Each row comes from the steps of one path. Every step used is in the known rows, and no mark comes twice. Write the path behind each row, first mark first.
Known rows
m/q/h/e: [ 14  -4  -2 -23  25 -14 -18  -5  41  22 -37  -6  -1 -30  27 -34  38 -20
 -10   7 -26 -21  -1  -1  21   1  45   5  44  25 -14  24  -1  26 -37  23
 -18  -4  10 -44  23  34  -3   1 -25  12]
e/r/w: [ 18  -5 -28   2 -33 -39 -34 -13  41  -4 -42 -26 -11  -8   0  -9  32 -17
   2  -1   5 -40  15  -2  24   8   4   3  22  23  -3  29 -10  44 -16  18
  33 -30  -7 -44  10  12 -30 -28  -8 -25]
r/w: [ 16 -17 -26   2 -34 -39 -25  -9  24  -8 -27 -15  -6  -7 -10 -17  40 -17
   0  -2   9 -11  25  -4   1   2   7   4  27   0  -1  23  -6  43 -31  14
  17 -32 -11 -41   9  17 -17 -18  -6 -10]
s/w/q: [ 24  -7 -26   4  -6 -47 -19  -8  18  -7 -49 -14  13   7   6 -20  33 -36
  -3   7   1 -41  31 -17 -10  -3  14 -13  32  11 -17  29  22  20 -20  19
  11 -34  -4 -10   2   8  -6 -10  -7 -10]
r/w/s/q: [ 16  -5 -34 -18 -43 -48 -27 -23  40  14 -27 -14  -6   1   5  -9  36 -22
  -5 -10  18 -56  23  11 -15   3  -1   7  22   3   5  28   5  30 -39  54
  -1 -39 -18 -33  13  20  -1 -18 -26 -38]
s/w: [ 21 -13 -27  20 -29 -52 -11   2  19 -17 -36 -12  11 -10   1 -12  29 -27
  -4  -7   2   1  30 -16  -6  -5  16 -11  29  15 -11  22  18  28 -25   8
  24 -26 -15 -20   6  16  -8 -16   0 -10]
e/r/w/q/h: [ 23   4 -19 -20  13 -20 -42 -29  41  15 -62 -36  -9 -11  12 -23  32 -15
  -5   4  -4 -71  36   5  35   7  -2  16  23  18 -23  33 -10  51 -17  40
   3 -25  19 -71  15   9 -40 -15  -9 -24]
e/h: [ 26  -9  -8   6 -28 -11 -28 -15  27  -3 -21   0   0 -14   1 -16  26 -32
  -2  -1   4   6  21  -5  32  -6  18 -13  38  -2 -17  25  10  36  -4  37
   8  -1  28  -8  -2  16  -1 -11  13  -2]
m/q: [  9  -1 -21 -17 -26 -29 -20  -2  44  13 -39 -18  -4 -10  15 -18  34 -27
  -4   1 -12 -22  -6   0   4   0  16  -9  37  -8  -1  17   2  12 -24   2
  -6 -20  -7  -7  15  23   0  -2  -7 -10]
q/w/s: [ 24  -2 -31 -15 -35 -33 -24  -5  32  -7 -24 -14 -10   0   9  -5  30 -19
  -9 -16   7 -26  28  -2  -7  -3   3  11  25  -1 -12  40  -2  27 -32  46
  24 -44  -3 -30  -1  18   0  -8 -40 -21]
h/m/q/w/s: [ 23   2 -20 -38 -59 -35 -34 -16  65  10 -27 -21  -2  -2  21  -8  38 -30
 -18 -15 -15 -41   8   0   1   3  20   9  34  -1  -5  37 -16   9 -34  52
   3 -45  -3 -31  -3  12  25 -21 -51 -25]
r/e/q: [ 12   2  -6 -13  12  -8 -32   3  35  14 -41  17  -2 -18   6 -17  51 -39
   5 -14 -20 -19   8 -14  18  -1  -7  -3  34  10   5  30  -5  30 -21  49
   6 -31  16 -24  11   7   0 -13 -18  -2]
r/e: [ 21  -3 -12   2  11 -10 -23  -4  28  -7 -28  14  -5 -13   6 -19  44 -30
   7  -5 -10   2   8 -15   5  -1   5 -13  35   7  -2  21   4  38 -35  37
   9 -28  17 -24  12   8  11 -11  -9   4]
m/q/h/e/r/w: [ 15  -4 -15 -18  22 -33 -30 -14  60  24 -50 -23 -16 -30  18 -23  39 -13
  -3   7 -18 -49  15   5  42  10  35  16  38  45 -10  36 -10  37 -22  23
   4 -17   3 -67  29  26 -31 -11 -35 -14]
h/m: [ 26  -5   3   9 -52  -2 -32 -15  19 -21 -24  -8  18 -11   9 -16  36 -43
  -2  -3  -3  -2 -19 -16  -2  -2  16   1  32  13 -16  16  -9  29 -28  26
  -1 -23   4 -18  -7  11  31 -36   7  -9]
e/s/w/q/h/m: [ 30  -4  -9  -2 -10 -25 -29 -34  21 -13 -43 -27  40  -7  15 -25  29 -37
  -9  14  -4 -40  19 -14   1  11  38  20  29  18 -30  38  14  23 -16  71
  -9 -13  17 -44 -13  15  14 -27 -10 -18]
w/s: [ 19  -7 -28 -15 -39 -19 -27   0  29  -2 -28  -9  -2 -15  13  -4  39 -25
 -10  -3  -1 -23   5   0 -12  -4   2  -1  23   3 -11  36  -6  11 -25  55
  15 -27   5 -12  -2  21  16 -12 -17 -20]
w/q/h/e: [ 24  -3   0 -15  43   1 -24 -16  14   8 -44   4   9 -18  20 -36  42 -21
  -6  11 -13 -39  16   0  14   1  30   7  38  31 -36  36   9  38 -42  42
 -15 -16  22 -38  17  26   3  -1 -24   7]
h/m/q/e: [ 16 -13   7 -35 -23   8 -43  -6  42  11 -31  -6  13 -12  21 -15  40 -46
 -10  -5 -23 -14 -21 -17   5   2  15  -4  37  15  -3  20  -5  27 -30  25
 -16 -21  -2 -31   7   4  36 -15 -19 -10]
s/w/q/h: [ 31  -6 -23  -8  12 -33 -20 -15  17   4 -48 -25  14  -3  18 -21  24 -24
 -13   1  -5 -35  46 -14   2  -8   9  -3  32  13 -28  24  20  28 -24  28
  -5 -19  11 -46   9  15 -14 -15 -12  -6]
h/m/q/w: [ 22   1  -6 -13 -47 -25 -30 -17  43   2 -28 -15   4  -3  11 -23  33 -32
 -10  -9 -18 -21   4  -9  12   3  30   4  41  -4   2  17  -3  27 -35  10
  -7 -39  -6 -45   5  16  10 -21 -29 -16]
m/q/w: [ 16  -2 -24 -10 -24 -42 -26  -7  32  14 -36 -17 -17  -3  11 -19  30 -27
  -8  -9  -6 -26  22   1  14  -1  12  -2  39 -15   8  23   7  28 -30   3
  -5 -36 -15 -33  11  24 -17  -4 -33 -14]

Which path is each row?
[ 14 -14 -14  -7  18 -44  -5  -6  45  12 -36 -14  17 -32  14 -27  35 -15
  -8  17 -18 -25  15  -3  14  12  60  17  41  29 -13  48  21  10 -20  42
  -1  -2   3 -40  13  36  -8  -1 -33   0] | m/q/h/e/s/w
[ 32   6   4 -15  -7 -21 -30 -29  72  13 -25   6  -4  -8   9 -25  33 -50
  -3  -9 -25  -6  29 -23  43  -4  32  -9  54  -1   2  30   1  29 -19  56
  -3 -22  32 -55  11   9  14 -17 -24   9] | r/e/h/m/q/w
[ 23   1 -23   1 -24 -25 -16 -24  16   3 -31  -4 -13   3   1 -20  15 -32
   3 -13  13 -38  27   1   6  -8   4   3  33  -4  -3  12  22  50 -46  18
  -8 -31 -19 -46  15  27  -4 -10 -21 -20] | s/q/w
[ 24  -4 -18 -31 -16  -7 -17 -29  28  17 -28 -20  -2 -16  26 -11  22 -23
 -17  -8  -1 -51  13  13   4  -8  -2  12  22  13 -11  19   9  28 -40  69
 -17 -10  13 -46  12  32  10 -15 -19 -23] | w/s/q/h
[ 29  -8   2  -4 -27  12 -35 -21  16 -15 -20 -22  21 -25  12 -19  32 -32
 -14  -4 -16  -5   0  -6  11  -1  20  14  35  13 -28  15 -13  46 -35  41
 -21  -2  21 -49  -5  21  21 -36   5  -7] | q/h/m
[ 16 -14  -3  -1  28  -2 -15  -9  27  -5 -25   2  12 -32   7 -32  36  -7
   1  16  -6  -5   0   6  19   7  46  26  32  24 -25  50   7  40 -25  63
  -2   5  12 -37   6  35   3  -3 -25   7] | q/h/e/s
[ 26  -8 -18  -4  11 -34 -20 -19  18   3 -43 -31  25  -8  10 -27  25 -22
  -6  13  -3 -40  40  -9   8   6  27  19  26   6 -27  44  27  23  -8  61
   6  -8  12 -41  -3  17 -13 -11 -14 -10] | e/s/w/q/h
[ 20   4  -7  -8  31   1 -19 -31  29  11 -22  -2   8 -18  11 -32  25 -24
   4  -1  -4 -28  12   5  21   3   6  16  33   4  -6  25  24  36 -33  80
 -15   4  15 -56  22  22   5 -12 -13   0] | r/e/s/q/h
[ 28  -8   7 -33  18  11 -41 -16  29  14 -36  12   4  -4  11 -20  35 -50
  -2   5  -2 -28  31 -13  24  -2   4 -17  36   7 -24  42  12  38 -11  57
  -8 -14  39 -20   6   1   6   0  -1   0] | w/q/e/h
[ 33 -16  22 -18 -25  17 -45 -16  34  -6 -18   9  19 -17   3 -10  30 -51
  -4  -1 -12   6   7 -24  26  -5  21 -10  38  21 -21  32  -1  47 -13  65
  -5  -5  37 -33  -1   2  31 -25  10  -5] | q/e/h/m
[ 21   0 -15 -56 -31 -22 -63 -14  71  23 -42 -28   1  -8  20   5  48 -35
 -14  -4 -17 -63  -8  -2  19  15  10   7  23  38   6  51 -29  14 -16  72
  19 -42   1 -53   9  -1  19 -32 -45 -46] | h/m/q/e/r/w/s
[ 12 -18 -35  19 -30 -53 -11  -6  21 -16 -26 -14  17  -7  -4 -12  25 -25
   8   7  10 -12  19 -13  -6   9  29   7  26   6 -10  41  24  23  -9  40
  27 -14 -11  -7  -7  17  -4 -18  -8 -16] | e/s/w
[ 16 -16   1 -37   0  -7 -35  -6  48  31 -31  -1  -8 -15  13 -14  29 -42
  -6   4 -19 -14  16 -11  36  -1  13 -16  43   7  -3  30   9  23  -6  44
  -9  -1  27 -27  14  12   0   3 -11  -3] | m/q/e/h
[ 27   3 -33 -28 -22 -25 -34 -37  46  26 -43 -35 -14 -11  18  -5  25 -10
 -11 -11   2 -83  26  16  29   2  -3  21  17  28 -10  31   0  36 -30  71
   5 -20   3 -74  18  27 -15 -30 -26 -41] | e/r/w/s/q/h
[ 26 -15  -1  -4  24   6 -14  -8  16  -3 -27   7   5 -34  11 -28  37 -12
  -4   3 -12  -6   7  -6  11  -2  35   8  39  30 -24  28   4  44 -40  29
  -3  -6  15 -40  15  31   1  -7 -14  12] | q/h/e
[ 12 -19   0 -20  -3   2 -32  -4  17   0 -19   0   8 -13   4 -14  35 -37
   4   6  -2  -7  -4  -8   5   8   3  12  22  13  -5  43  10  44 -14  62
   6 -16   2 -22   4  11  15  -2 -17 -12] | q/e/s
[ 13 -12 -11   7   3 -17 -16  -6  21 -14 -23  14  12 -20   6 -26  42 -27
  13  15   6  -9 -13  -4   6  11  42  11  34  24 -12  53   9  36 -22  55
  13 -14   1  -5   7  30  15  -2 -17  -3] | h/e/s
[ 19  -4 -15 -24  -8 -11 -21 -12  33  23 -38 -29  -7 -25  19 -25  28 -18
 -13   0 -25 -21   7  -1  22  -2  18   7  33  -7  -8  12   1  21 -26  21
 -15  -2  12 -42  14  29 -10  -7 -14  -2] | m/q/h
[ 18   5 -30 -20 -38 -21 -21 -19  25  10 -26  -3  -1   0  21  -8  25 -27
  -6 -10   7 -50  -2   6 -10  -4   2  -4  23   9  -8  21  13  17 -41  57
  -9 -29 -10 -12   7  22  19 -12 -13 -30] | w/s/q
[ 31   1  -4 -26 -39   3 -33 -38  31   8 -26 -16  15 -17  28 -15  27 -32
 -17 -10  -8 -50  -2   5   0  -5  12  21  24  22 -22  15   2  25 -43  79
 -27 -11  12 -52  -1  25  42 -33  -9 -24] | w/s/q/h/m
[ 24 -20   5 -24  -3   7 -34  -9  27   6 -16   9   2 -17   2 -13  29 -41
  -7  -2  -2   1  22 -17  25  -6   7 -13  34  15 -15  32  14  47  -8  53
   7  -5  28 -25   5   3   5  -9   4   3] | q/e/h
[ 25  -5  -4  -1   7  -4 -28 -13  39   0 -25  17  -4 -19   5 -19  33 -42
   7  -3  -5  11  24 -23  31  -7  12 -19  42   6 -11  29   4  35 -17  59
  14  -7  37 -26   9   5   3 -10   8  14] | r/e/h
[ 14  -9   8 -38 -23  -3 -44 -12  51   9 -25  -7  18 -16  14 -19  42 -46
  -2   9 -14 -25 -23 -11   8  14  28  10  28   9  -1  40  -2  14 -16  60
 -15 -15   4 -21   0   6  35 -14 -22 -19] | h/m/q/e/s
[ 20  -3  -5 -32  22  12 -49 -12  28  12 -58 -11  -1  -3  19 -13  37 -32
   4   1  -7 -65  -3 -10  24   5 -14  -6  26  33 -24  37   4  37 -13  45
  14 -35  13 -26  15  -3   1  -8 -12 -21] | w/q/e/r
[ 10   0 -17   3 -28 -22 -17 -29  16  -2 -24  -6   8  -7   3 -23  23 -25
  11  -1  14 -38  -8   5   4   4   9  12  24  -4   1  26  22  27 -26  58
  -7  -9  -8  -8   5  26  12 -12   2 -24] | e/s/q
[ 19 -15   5 -28  -3   9 -32 -22  24  18 -24  14  -2  -2   9 -13  19 -47
   3  -6   3 -21  20  -9  25  -9  -3 -12  38  21  -8  20  29  44 -21  59
 -24   4  22 -29  16  10  10  -5   1 -15] | s/q/e/h
[ 17  -5  -4 -10   7 -12 -26   2  26   5 -41  17  11 -29  11 -22  50 -34
   8  -7 -13 -30   1  -6  11   0  28   2  37  31  -7  40   3  29 -22  36
   3 -29   7  -3  12  23   0  -2 -23  -2] | h/e/q
[ 17  -7 -13 -11  39 -24 -26 -29  31   6 -39  -4  11 -12   5 -41  47 -13
  -2  21   6 -43  37   8  17  16  40  30  33  17 -20  62   3  44 -22  70
  -7 -16  13 -59  15  28 -15   4 -38  -2] | r/w/q/h/e/s
[ 34  11  -7 -17  -8  -2 -54 -45  40   4 -55 -35  10  -6  11 -23  39 -27
  -6   2 -14 -62  22  -4  35   8  14  24  28  25 -23  32 -18  45 -13  49
  -4 -29  18 -76   5   8  -5 -38  -9 -27] | e/r/w/q/h/m
